Each row comes from the steps of one walk. Every step used is in the known rows, and no mark comes twice. Write the walk behind each row, first mark first.
Known rows
q d: 4  -9  3  10  -16  2  -16  8  9  -11  -6  13  9  -6  5  -15  5  1  4  1  1  -7  -1  9  14  -2  1  0  -8  13  -3  -2  -3  0  8  2  17  5  14
e b k d q: 6  11  -13  -3  -17  -1  -11  -9  -1  -1  0  -2  20  0  -1  -24  5  -4  -2  5  24  -5  -15  1  10  5  12  7  4  24  -9  8  2  1  13  11  9  -2  10
e b q: 1  -1  0  3  -13  -3  -12  -7  2  -1  -3  15  17  -1  5  -19  3  -1  8  11  14  -9  -10  13  13  1  9  -4  -1  15  -6  -3  6  3  5  0  13  3  11
b k q d c a: -1  -7  -3  6  -10  9  -18  4  -10  1  3  27  17  6  3  -13  3  -10  12  4  25  -6  -5  16  2  -4  9  3  4  -2  -3  -1  -13  3  12  7  11  7  11
l a e t: -8  -7  6  12  -17  7  -20  6  1  -19  8  -5  1  -6  8  -15  -5  11  11  -6  4  -10  -12  13  19  -1  -6  2  -23  16  -5  -10  -1  6  -2  13  13  17  16
v e b c d q: -3  -1  8  1  -15  -1  -14  -5  19  -1  0  -5  13  -17  10  -5  7  1  2  1  40  -8  -7  4  14  -3  -1  -8  2  17  -7  0  -14  -2  9  -21  16  -11  10
l t v a: -1  -12  -3  4  -17  -2  -15  16  -18  -12  6  7  8  4  7  0  -4  -1  5  18  0  -12  -16  2  16  -3  -7  3  -20  17  -5  -6  4  1  2  -20  19  8  16
a e b q d: 5  -8  6  7  -13  -3  -15  10  -8  -6  -14  18  10  -8  6  -31  4  5  9  6  -4  -9  -4  11  12  -4  9  1  -3  11  -4  -6  -1  8  6  18  15  3  12
e v a: -4  -10  -16  9  -10  -3  -17  -2  8  -5  -3  -3  12  9  6  -3  4  5  5  1  8  -10  -12  4  12  7  5  -4  -15  8  -4  5  2  0  4  -1  19  6  16
q d c a e: -2  -16  6  7  -11  10  -23  19  -5  -9  -1  22  3  -1  9  -7  3  2  14  -2  12  -5  3  18  5  -3  -5  -6  -12  13  2  2  -6  4  15  14  19  7  13
v a e t l: -13  -9  -1  -4  -32  0  -17  10  11  -14  -10  -6  12  -2  13  -2  -4  9  8  -1  7  -11  -12  5  17  0  -3  3  -16  15  -10  -12  0  3  0  13  16  13  17
t l a e: -5  -6  4  5  -25  5  -18  -5  6  -12  4  -6  9  -8  11  -4  -5  9  7  -3  -5  -8  -13  9  13  -2  -1  -2  -24  24  -6  -3  1  3  -1  13  17  14  16
v e t l a: -17  -9  9  -2  -28  3  -18  -7  16  -15  15  -5  10  -7  12  3  -5  10  10  3  11  -8  -15  2  21  -3  -2  7  -19  12  -7  -16  -8  3  -8  -15  16  10  15
t l: -3  -6  3  -2  -27  3  -13  -9  15  -7  0  8  16  -5  10  2  1  0  5  5  15  -9  -9  5  11  1  0  -3  -13  23  -7  0  3  -3  4  -1  17  6  14
c a e b: -5  -5  10  1  -14  5  -18  -3  2  -4  8  26  6  -12  7  -5  5  5  10  -5  21  -9  -8  16  8  -2  1  -12  -8  22  -5  13  5  2  11  4  14  8  13
a e b c d: 0  -8  15  10  -21  3  -13  -3  7  -4  -5  -2  8  -17  11  -9  7  4  8  -5  19  -9  -6  13  11  -4  -10  -15  -1  15  -6  11  -8  -2  8  7  12  2  12
t v a: -2  -7  -5  2  -22  -4  -15  8  -6  -10  2  -3  9  2  7  6  0  1  5  10  3  -12  -12  9  13  -1  -1  2  -13  18  -7  0  5  1  7  -13  19  8  15
b q d: 4  -6  -1  10  -11  0  -16  11  1  -7  -14  23  12  3  6  -22  0  -2  7  9  6  -7  -3  10  14  -2  7  5  -8  6  -3  -19  -4  5  6  3  15  1  12
d c a e: -4  -11  6  4  -10  12  -21  9  -1  -6  10  20  6  0  8  0  1  1  15  -2  25  -7  -3  21  4  1  -10  -7  -18  20  0  7  1  4  13  12  17  8  13
t l a e b q: -4  -3  4  1  -19  -2  -14  -7  -5  -4  1  0  13  -5  10  -18  -5  8  11  7  -4  -9  -16  9  14  -3  11  -3  -14  20  -8  -9  2  8  -1  14  16  11  14
c b k q d: 6  -4  -4  14  -9  2  -15  -1  -5  -4  -9  15  17  -5  1  -30  3  -6  1  8  11  -10  -6  10  10  -8  10  14  -5  -12  -7  -2  -17  6  3  8  6  13  11
c d q: 1  2  -2  8  -10  4  -15  0  10  -4  -18  5  13  -3  10  -9  -2  -5  2  4  40  -7  -7  7  14  0  -4  -5  -11  13  -3  -15  -1  -2  13  -16  14  -2  12
a e: 0  -6  8  8  -17  6  -17  1  6  -10  1  12  7  -10  7  -11  2  7  8  -4  10  -11  -6  12  11  3  -5  -2  -22  23  -3  1  1  3  6  15  15  9  13
v e t: -12  -8  11  0  -21  3  -17  1  20  -13  10  10  9  -9  7  -4  2  7  10  3  29  -10  -9  8  18  1  -5  6  -15  9  -4  -9  -6  4  0  -12  15  4  13
v e t l: -15  -10  13  -9  -32  2  -16  -4  24  -12  5  8  14  -11  12  3  -1  7  9  6  27  -10  -11  3  17  -1  -5  6  -13  10  -8  -12  -8  3  -3  -14  16  5  14
d c: 0  -9  1  7  -12  6  -15  2  5  -8  8  0  13  1  5  -7  3  -2  10  4  17  -8  -3  18  8  4  -6  -3  -11  20  0  7  1  1  11  6  16  5  13
k q: 0  2  5  11  -9  4  -15  -12  8  -4  -2  17  17  -5  4  -12  1  -4  8  0  19  -11  -10  10  8  0  5  1  -19  12  -7  0  -8  1  2  6  12  7  12
l t v: 1  -11  7  5  -14  3  -14  8  -13  -13  5  16  7  -3  6  -6  -4  -2  6  16  7  -13  -14  2  13  -3  -10  4  -24  18  -5  -4  2  0  1  -19  18  7  15
d q: 3  2  -5  5  -7  3  -16  1  11  -7  -3  5  13  -6  6  -9  0  -2  1  0  27  -8  -7  6  12  3  3  2  -17  28  -6  -9  3  -1  11  -4  17  0  13
l a e: 0  -6  5  15  -12  6  -20  -1  2  -13  11  -6  3  -7  6  -12  -3  10  9  -6  -4  -9  -10  14  14  -1  -3  -2  -26  22  -3  0  2  5  1  13  15  14  15
q d c b k s: 8  -11  -5  8  -15  4  -17  13  -20  -2  -2  -10  11  1  4  -17  5  -1  3  7  16  -5  1  10  10  -5  -1  10  8  3  1  2  -7  7  13  10  7  10  12
v a e b q: -1  -3  -4  2  -15  -7  -15  6  -8  -2  -5  5  12  2  6  -21  0  7  10  4  1  -11  -12  11  13  0  11  -3  -4  15  -7  -5  4  7  6  15  14  6  13

Which walk is each row?
-1  -14  1  4  -17  0  -18  17  -19  -14  4  4  4  1  8  -6  -6  7  6  12  -5  -14  -16  2  13  -3  -11  5  -27  20  -5  -4  3  4  1  -5  19  11  16 -> l t v a e
4  -1  1  8  -15  -1  -10  -9  -5  -2  -2  18  20  -6  0  -32  9  -4  5  3  4  -10  -10  7  9  -5  19  2  13  3  -8  7  -10  1  7  10  9  6  10 -> e b k q d
7  -16  -2  14  -8  3  -17  16  -7  -11  -4  1  8  -3  4  -18  6  -2  6  10  5  -7  5  18  11  -4  -6  6  -8  0  1  5  -8  6  11  5  16  8  13 -> q d c b
-1  -7  7  12  -20  5  -15  -4  16  -5  -6  -2  10  -4  9  1  4  -3  6  -2  28  -7  -5  11  13  -4  -12  -11  -6  10  -4  0  -9  -6  5  -8  12  0  13 -> b c d
5  -6  1  6  -14  -4  -13  6  -3  -4  -11  20  14  -2  5  -29  6  -1  7  9  0  -7  -4  9  13  -4  13  0  5  8  -5  -7  0  4  7  2  14  1  12 -> e b q d
6  8  -10  2  -13  2  -18  -1  7  -7  -12  -1  15  -1  3  -13  0  -4  1  3  20  -5  -10  0  10  5  3  6  -20  25  -6  -4  -2  2  10  12  14  -3  12 -> k d q
0  -1  -4  0  -20  5  -15  -8  -5  2  4  -3  14  -1  4  -6  3  2  3  -3  23  -7  -11  3  10  0  3  3  3  21  -3  -2  4  0  8  6  6  7  12 -> b k s
-6  -13  3  8  -11  9  -22  -1  11  -3  1  11  5  -3  10  7  4  7  10  -11  28  -9  -7  6  4  2  -5  -9  -22  12  -4  10  -6  0  3  14  18  5  16 -> b c a e v
5  -15  -7  9  -13  4  -15  15  -13  -7  2  3  11  3  1  -21  6  -4  3  13  11  -6  1  16  11  -3  0  10  3  -3  1  4  -9  6  12  6  10  10  12 -> q d c b k
-3  -6  -4  6  -19  0  -18  7  4  -9  0  -3  8  -2  6  -8  0  7  8  -4  1  -11  -9  11  12  2  0  -2  -16  20  -5  0  2  4  7  13  16  11  15 -> v a e
1  0  -2  9  -13  4  -16  4  16  -3  -15  -6  11  -5  10  -3  0  -5  0  -3  40  -7  -5  7  12  -2  -6  -8  -10  16  -6  -9  -7  -6  10  -8  14  -5  13 -> b c d q
-1  -12  0  3  -6  2  -17  12  -12  0  -2  29  13  7  7  -16  5  -4  14  12  18  -4  -1  19  7  -4  6  -5  10  5  -1  -3  -2  4  14  0  16  0  12 -> e b q d c a
-1  -14  1  7  -8  8  -21  14  1  -7  3  24  8  3  7  -5  5  -4  12  3  19  -3  3  18  7  -3  -3  -6  -3  10  1  2  -4  1  15  0  17  4  13 -> q d c a
-2  -10  2  10  -8  5  -18  -5  6  -9  -6  8  8  -3  7  -14  3  10  8  -4  12  -12  -10  4  8  8  -2  -5  -25  11  -2  6  -1  3  1  15  18  6  15 -> a e v
-2  -10  0  18  -3  6  -21  -5  -1  -11  2  -8  4  0  7  -13  -1  13  8  -4  -3  -10  -13  7  12  4  1  -5  -28  11  -1  4  -1  5  -2  15  18  12  16 -> l a e v
-4  -6  12  -1  -17  -2  -13  -15  13  -6  17  11  12  -16  4  -8  9  6  7  3  17  -10  -9  8  14  1  3  -4  0  19  -5  10  -2  2  5  -13  16  2  10 -> v e b
-2  -21  0  11  -2  9  -23  13  -5  -7  -7  20  5  6  9  -8  5  6  13  1  15  -7  0  12  3  1  -4  -6  -16  4  3  8  -6  4  10  14  21  4  15 -> q d c a e v
-7  -7  8  3  -24  3  -14  8  -1  -15  -2  8  9  -5  8  0  -1  3  6  10  18  -12  -11  9  16  0  -8  5  -16  14  -8  -10  -1  0  2  -12  18  9  15 -> e t v
-2  -8  -2  4  -23  -1  -17  14  -10  -12  -1  -3  6  -4  7  0  -2  8  6  5  -2  -14  -13  10  12  -1  -2  2  -22  22  -6  1  1  5  6  3  20  11  15 -> t v a e
-4  -5  8  1  -25  1  -14  -11  0  -10  9  -7  11  -13  10  -11  0  10  8  -2  -9  -8  -14  8  13  -3  4  -8  -11  27  -8  11  3  3  2  11  17  13  15 -> t l a e b
-8  -9  9  10  -21  5  -19  11  -10  -22  2  -9  2  -7  10  -5  -7  12  9  3  0  -13  -15  13  17  -4  -8  7  -27  18  -6  -10  -1  6  -3  2  17  17  16 -> l a e t v
0  -8  8  0  -12  -6  -15  1  6  -5  -2  22  13  -9  6  -24  6  4  9  12  8  -7  -5  7  16  -4  12  3  5  4  -4  -9  -9  8  4  -9  17  -3  9 -> v e b q d
-8  -8  14  -4  -18  3  -18  -8  18  -1  23  13  9  -17  7  11  10  3  9  -6  30  -7  -7  10  9  -3  -1  -10  1  20  -7  10  -9  -2  6  -15  16  0  12 -> v e b c a
3  -2  -4  5  -15  4  -16  -7  -12  2  3  -9  11  -2  3  -10  2  2  0  3  25  -9  -8  6  11  -3  1  12  -1  9  -3  -2  0  5  7  3  2  12  12 -> c b k s
-10  -8  10  -3  -30  6  -16  3  13  -14  -7  9  12  -10  13  -6  -3  9  9  0  17  -11  -10  7  14  1  -6  1  -18  18  -9  -8  -1  3  -1  12  15  12  16 -> a e t l
5  -9  3  13  -7  6  -17  8  -6  -7  -6  14  17  -1  5  -20  5  -6  11  5  4  -8  0  13  7  -3  5  1  -9  4  -3  3  -14  3  8  15  17  5  12 -> k q d c
-4  -6  7  2  -17  4  -15  -7  12  -1  15  12  10  -9  6  4  9  -2  8  -7  25  -7  -6  13  7  -4  0  -13  3  24  -9  14  0  -5  9  -5  14  2  14 -> e b c a
-8  -8  -3  6  -23  0  -19  13  5  -14  -5  -4  5  -2  9  -9  -2  11  9  -5  9  -11  -10  10  16  1  -4  3  -17  13  -6  -7  -1  5  2  12  13  13  16 -> v a e t
-12  -7  3  3  -27  3  -16  -5  10  -16  6  -9  11  -1  11  -3  -6  6  8  2  8  -8  -14  8  20  -2  -1  2  -16  15  -9  -13  1  0  -3  -2  15  15  17 -> e t l a
-14  -10  13  -6  -33  9  -20  8  19  -9  -1  11  8  -12  16  11  -2  5  11  -8  33  -9  -8  6  9  -4  -10  -4  -17  18  -11  -8  -9  -2  0  11  14  10  17 -> b c a e t l
-7  -12  1  8  -16  3  -19  -11  5  -9  0  -10  8  -2  12  -5  -3  13  8  -1  -3  -10  -17  2  12  2  2  -5  -30  13  -6  2  -1  3  -4  14  20  12  17 -> t l a e v
-3  -8  6  -1  -7  5  -18  8  -12  1  3  26  10  3  9  -11  1  0  17  7  30  -8  -7  22  5  0  0  -7  -6  15  -1  2  1  8  12  12  15  4  11 -> d c a e b q
1  -7  6  3  -10  1  -18  11  -7  -3  -7  39  7  -5  8  -21  3  4  12  4  13  -6  -4  13  9  -6  8  -3  0  10  -3  -8  -2  7  9  9  14  3  12 -> c a e b q d
-11  -10  11  3  -21  11  -21  9  13  -11  3  12  2  -10  11  5  0  5  11  -14  32  -9  -5  12  9  -3  -12  -3  -17  17  -8  -5  -7  1  2  14  12  9  16 -> b c a e t
1  9  -5  -10  -18  -2  -13  -10  6  0  8  2  19  -6  -1  -18  7  -1  -2  7  28  -5  -16  -3  11  5  11  12  2  19  -8  5  -6  5  9  -1  11  -5  8 -> v e b k d q
-1  -1  -1  -1  -21  0  -8  -12  3  -3  14  8  18  -3  1  -17  7  -1  4  2  17  -10  -13  10  11  2  8  -1  12  19  -7  12  5  -1  10  -1  9  6  11 -> e b k
4  5  -5  -2  -26  1  -10  -14  -3  -1  8  5  16  1  -3  -21  8  -2  1  5  10  -6  -14  5  11  3  7  5  7  16  -7  16  2  1  8  12  7  4  10 -> e b k d
3  -1  -9  -1  -23  6  -14  -3  -5  -2  8  -2  15  12  -1  -14  3  -6  8  8  17  -5  -11  9  7  6  -2  9  -3  13  -1  11  -2  3  10  22  9  4  11 -> b k d c
-3  -8  9  2  -27  1  -14  -9  8  -9  13  -19  10  -17  10  -2  1  10  6  -7  -8  -9  -12  7  12  -5  0  -9  -11  31  -12  13  -3  0  0  19  16  9  16 -> t l a e b c
8  -3  -8  6  -7  2  -19  8  -15  -1  -12  2  12  14  1  -18  -1  -7  8  20  18  -5  -4  16  10  1  -5  14  -22  -5  -1  -2  -9  12  5  17  9  6  12 -> k d c b q
